Each row was made from one path, in order. Every step used is in the known rows, and no mark comes twice. Write each row's path.
In the rows, zero is written as 128.
Known rows:
e, r, t, y, s, d: [ 88 152 118 103 127 144 102 136 136 164 118 132 130 129 114 145 143 128
 137 137 136 146 109 118 120 103 109 125 150 119 136 136  97 139]
t, y: [131 118 126 133 103 129  68 130 128  94 103 124 141 123 123 138 117 134
 140 149 144 126 113 129 131 128 121 112 133 132 112 112 145 120]
s, y: [122 120 142 124 136 150 117 122 134 112 111 116 129 136 119 135 126 130
 122 128 135 119 143 138 117 148 134 119 141 120 108 118 182 120]
u, r, s, d, t: [138 113 108 129 110 138 171 136 133 160 114 134 122 115 142 125 135 145
 132 136 121 140 135 106 123 135 111 107 159 135 104 117 142 102]
y, s: [108 134 120 130 109  83  66 123 136 146 142 128 114 146 125 122 142 103
 139 114 118 129 117 154 123 124 139 131 121 105 137 142 127 112]
d, s, y, e, r, z, p: [140 121 137 134 134 108  82 129 134 198 153 119 139 147 116 136  95 118
 126  98 130 116 151 136 112 130  90 123 131 119 101 142 130 124]
u, r, t, y: [ 86 121 114 117 133 168 126 139 131 135 107 133 134 111 127 127 123 173
 134 139 142 123 123 114 120 112 101  93 167 136 118 124 102 128]
r, s: [144 135 124 142  98 135 104 121 136 132 115 137 128 136 121 124 136 122
 131 129 119 145 104 131 120 146 139 132 128 126 110 124 160  95]
s, y, e, r, z, p: [131 109 145 126 135 138 138 129 123 153 125 111 133 134 114 136 116 127
 115 120 137 145 154 141 121 135 138 142 139 114 109 131 154 139]
y, t, r: [104 159 119 114 128 137 127 116 138 101 150 139 123 137 128 134 166  90
 124 117 128 121 109 134 124 126 166 141 111 102 123 133 108 137]
u, r, t: [ 85 129 119 114 145 176 148 133 135 138 122 137 131 111 130 121 122 161
 128 133 137 125 125 115 117 112 105 100 164 132 129 132  89 129]
s, d, t: [154 130 138 107 124 131 104 135 132  98 135 128 122 121 126 130 130  88
 139 149 129 121 132  95 130 134 141 117 120 135 138 109 131 124]
p, z, r, e, y, s, d: [138 112 130 133 153 101 139 129 104 133 118 111 114 139 143 124 111 148
 102 126 109 108 153 137 138 130 133 151 115 141 151 128 151 135]
t, r, e: [109 130 107 132 164 155 161 125 137 114 131 150 140 135 124 132 131 144
 119 111 121 133  98 133 133 129 131 138 121 129 114 123 105 147]
g, u, r, z, p: [134 126 151 120  82 131 185 115 129 106 144 137 140 105 143 114 112 166
 145 129 125 115 142 136 146 126 145 119 137 132 140 153 103 129]
u, g: [104 150 132 136 123 126 173 125 120 136 142 123 127 124 144 124 122 171
 130 129 130 137 113 126 125 131 147 123 145 125 136 132 145 117]
e, y, s, d, t, r, z: [140 140 145 140 125 106 125 129 139 150 152 124 121 135 141 132 147 112
 150 152 132 149 126 141 134 143  83 146 119 133 147 134 102 134]
p, z, r, t: [102 132 141 118 152 151 113 128 112 108 118 126 127 134 135 123 110 155
 103 132 119  97 128 124 133 123 141 139 126 133 149 125 110 133]
z, r, e: [136 105 117 139 178 134 198 130 118 124 111 123 133 119 125 115 112 131
  99  90 132 133 144 125 138 112 131 116 131 138 152 131 164 142]
r, z: [149 144 151 138 116 121  94 113 126 122 145 139 131 124 135 121  99  98
 133 145 142 139 109 125 142 135 110 133 116 140 154 156 103 131]
p, z, r, e, y, t: [134 121 133 137 161 118 154 125 101 106 119 116 117 134 142 122 113 144
  94 127 116 100 151 134 136 125 141 150 109 139 150 128 134 141]
p, z, r: [122 124 139 129 143 136 137 123 111 106 123 125 127 133 149 125 103 147
  97 132 116 104 135 129 140 129 139 144 125 131 141 126 124 126]
t, r, e, y: [115 132 117 142 172 161 182 126 138 116 132 145 142 131 130 134 133 151
 123 124 126 143 105 140 133 135 108 145 123 136 119 121  99 150]
r, e: [138 117 117 140 164 124 130 125 118 100 115 130 123 127 112 117 106 123
 116 116 125 121 129 131 126 119 141 126 110 143 139 129 144 138]
e, y, s, d, t, r: [131 136 140 137 129 111 129 132 142 142 147 122 122 134 140 134 152 116
 148 151 129 146 129 144 128 141  92 143 124 127 141 125 109 131]
r, z, p: [160 145 164 140  86 153  61 109 130 100 156 144 138 132 141 123  95  86
 136 149 151 133 108 134 142 134 141 148 111 135 156 154  92 139]
u, r: [112 117 117 131 134 156 183 126 134 132 126 134 131 108 149 124 115 147
 121 135 133 135 136 125 128 121  99 107 163 129 119 132 107 119]
y, s, d, t: [127 130 120 114 106  73  57 135 135 147 142 124 106 144 124 125 153  84
 149 123 115 122 128 128 124 128 148 125 114 112 140 128 135 113]
y, t, r, s: [112 159 112 120 113 130 119 117 138 119 142 141 122 143 125 133 175  96
 127 114 121 127 104 133 120 135 172 144 110 102 112 130 130 124]
t, r, e, y, s, d: [121 129 111 134 161 134 163 129 138 143 135 136 132 139 128 136 142 141
 129 120 119 144 113 143 132 138 114 147 121 132 120 126 118 147]
y, s, d: [128 130 120 114 104  75  61 127 134 163 141 117 109 147 125 127 145  88
 144 122 115 133 131 143 123 134 147 133 123 111 139 142 162 110]
p, z: [123 137 143 128 127 132  88 118 115  88 129 130 122 138 144 129 101 138
 111 154 113  98 122 135 131 136 146 150 114 130 132 124 105 121]
d, s, y, t, r, e: [123 131 116 128 151 100  85 126 138 172 142 123 129 155 111 136 125 119
 125  86 121  92 145 134 106 134 105 112 120 118  95 132 156 121]

Which path is each row?
[122 112 129 127 116  97 215 125 125 124 127 124 128 107 131 111 128 189
 141 115 110 116 156 147 137 121 131 116 135 134 137 144 125 129]  g, u, r, e, y, s
[128 114 135 126 123 122 231 123 124 107 125 127 134 100 133 112 119 192
 136 123 116 116 156 139 138 122 129 115 138 141 136 141 121 132]  g, u, r, e, y
[149 128 130 115 146 140 142 138 134 109 134 131 126 124 128 134 138 108
 138 146 126 128 127 101 133 137 124 128 117 143 132 106 121 139]  s, d, t, r, e, y
[117 125 122 131 103  97  54 145 131  80 119 138 124 128 119 128 145 117
 151 135 133 104 109 110 132 113 128 101 112 124 125  95  85 121]  d, t, y, s
[129 126 131 132 140 115  72 125 142 170 140 122 137 149 118 135 104 125
 129 103 127  99 143 131 107 139  83 104 136 123  99 131 154 109]  d, s, y
[141 109 129 135 102 117  91 137 116 135 118 120 144 120 120 139 106 129
 131 138 146 151 124 133 136 114 129 136 131 126 113 125 119 139]  t, y, e, r, z, p
[137 158 155 143 120 154 142 114 139 105 160 131 132 131 146 135 147  99
 134 153 148 142 122 149 131 139 118 160 111 126 144 140  91 149]  e, y, t, r, z, p
[157  99 117 130 127 118 163 143 121 159 104 115 133 122 121 123 137 127
 117 105 128 149 140 107 136 130 132 115 138 132 122 111 189 115]  z, r, s, d, t, y, e
[139 115 120 125 138 108 167 141 119 176 132 121 127 119 111 129 127 115
 119 119 118 168 135 118 123 117 131 144 130 115 116 123 115 127]  y, e, r, s, d, t
[110 150 108 120 146 125 134 119 129 102 141 136 118 138 120 129 161  97
 120 106 123 116 116 133 124 122 172 141 101 111 126 133 121 145]  y, t, r, e
[ 90 140 133 109 127 166  30 137 130 101 105 131 137 128  98 129 127 145
 143 143 146 114  98 116 116 116 132 106 135 134 132 119 111 134]  r, t, y
[134 124 135 138 105 160 145 120 130 135 143 142 134 113 157 122 102 130
 129 142 145 137 130 127 139 124 109 121 150 136 133 149  90 132]  u, r, z, p
[121 164 132 120 106 138  98 112 136 103 162 144 126 141 135 132 156  77
 130 123 136 121 106 135 132 129 175 152 101 107 134 145  97 145]  y, t, r, z, p
[ 89 138 124 101 115 130   4 140 130 133 109 122 125 140  96 130 140 133
 152 136 137 115 105 121 114 117 139 110 133 127 133 124 133 128]  r, t, y, s, d
[129 124 130 131 115 128  80 143 130  57 114 142 134 117 122 129 131 122
 144 145 140 105 109  99 134 116 123  98 115 134 123  90  82 127]  d, t, y
[ 83 154 123 110 138 171 124 133 136 140 115 140 140 121 116 143 133 138
 130 140 142 147 104 116 122 100 103 122 152 123 135 132  79 144]  e, r, t, y
[163 130 125 126  92 127  98 124 134 152 115 127 123 136 121 130 137 105
 136 137 116 150 117 120 120 155 145 135 130 131 111 124 197  95]  r, s, d
[146 104 120 140 175 111 196 139 118 142 116 115 124 122 128 116 130 126
 113  99 131 135 155 124 138 115 111 121 125 143 160 124 157 143]  z, r, e, y, s, d, t
[140 132 124 133  99 124  99 121 133 141 104 122 117 148 110 130 159 118
 128 118 120 130 129 134 108 156 162 129 126 114  95 120 211  97]  r, s, y, t
[115 120 138 114 103 129 212 120 131 105 132 132 138 102 137 115 122 181
 140 124 116 114 145 134 139 125 137 110 146 127 130 141 112 121]  g, u, r
[152 117 128 107 122 116 110 146 124 122 123 120 126 117 121 138 130 102
 139 148 132 132 137  94 132 124 130 118 125 134 124 104 133 130]  s, d, t, y, e, r
[132 142 134 129 120 114  54 121 142 169 160 128 134 158 122 139 121 104
 132  98 131  95 138 135 111 138 111 120 119 115 100 140 135 123]  d, s, y, t, r, z, p
[124 155 146 139 140 149 163 118 140 105 150 127 129 127 142 136 154 112
 130 149 141 142 125 147 126 138 108 151 119 123 137 131 100 142]  e, y, t, r
[129 113 130 134 160 125 144 126 103 107 114 122 122 133 140 121  99 153
  93 122 112 100 141 130 139 124 141 143 116 140 145 125 134 134]  p, z, r, e
[129 117 120 133 139 113 171 135 120 178 131 122 131 121 113 128 120 125
 113 113 119 173 130 133 122 117 127 150 135 111 114 133 115 126]  y, e, r, s
[119 118 115 133  91  84  32 133 128 128 109 120 128 139 121 136 135 128
 148 132 133 126 114 145 129 125 131 115 128 119 114 121 151 114]  t, y, s
[158 111 132 108 117 113  89 145 123 112 122 117 125 119 118 133 127 100
 143 149 132 123 138  97 131 131 140 116 120 136 125 101 145 127]  s, d, t, y, e
[143  98 103 130 107 120 161 144 125 170 107 124 124 112 133 126 133 154
 133 133 122 145 141 107 124 132 112 106 156 136  93 110 152 104]  u, r, s, d, t, y, e
[136 115 136 141 164 127 159 126 103 109 115 119 124 131 145 123 101 157
  94 131 116 107 147 135 139 128 128 148 116 145 148 124 132 139]  p, z, r, e, y
[148 127 128 148 168 117 150 123 116 100 123 119 115 126 119 120 126 117
 119 128 133 125 146 142 122 123 128 140 100 145 150 132 141 148]  r, e, y, t
[141 111 125 145 181 128 213 129 116 125 117 115 128 118 130 117 126 124
 102  99 137 136 155 131 136 115 120 125 124 139 158 134 162 148]  z, r, e, y, t
[125 116 108 140 113 148 175 128 134 158 114 137 127 115 143 123 129 156
 125 129 124 145 127 123 122 133 105 110 162 130 103 127 139 101]  u, r, s
[140 151 140 135 127 142 159 120 139 128 144 122 124 131 138 138 162 107
 134 150 135 149 128 141 123 148 113 154 119 126 130 128 133 133]  e, y, t, r, s, d
[166 115 121 127  93 107  85 140 126 147 108 124 123 132 110 128 142 115
 141 137 118 143 121 105 122 146 148 124 121 133 101 104 178  99]  r, s, d, t, y, e
[123 112 128 120 119 119 220 123 123 107 124 130 134 102 128 111 118 186
 135 114 112 109 151 134 138 119 144 110 137 136 132 141 125 129]  g, u, r, e
[133 158 145 133 108 159 147 114 135 137 151 147 140 123 145 139 111  94
 124 144 146 160 110 128 140 113 111 151 135 124 151 157  67 146]  e, r, z, p
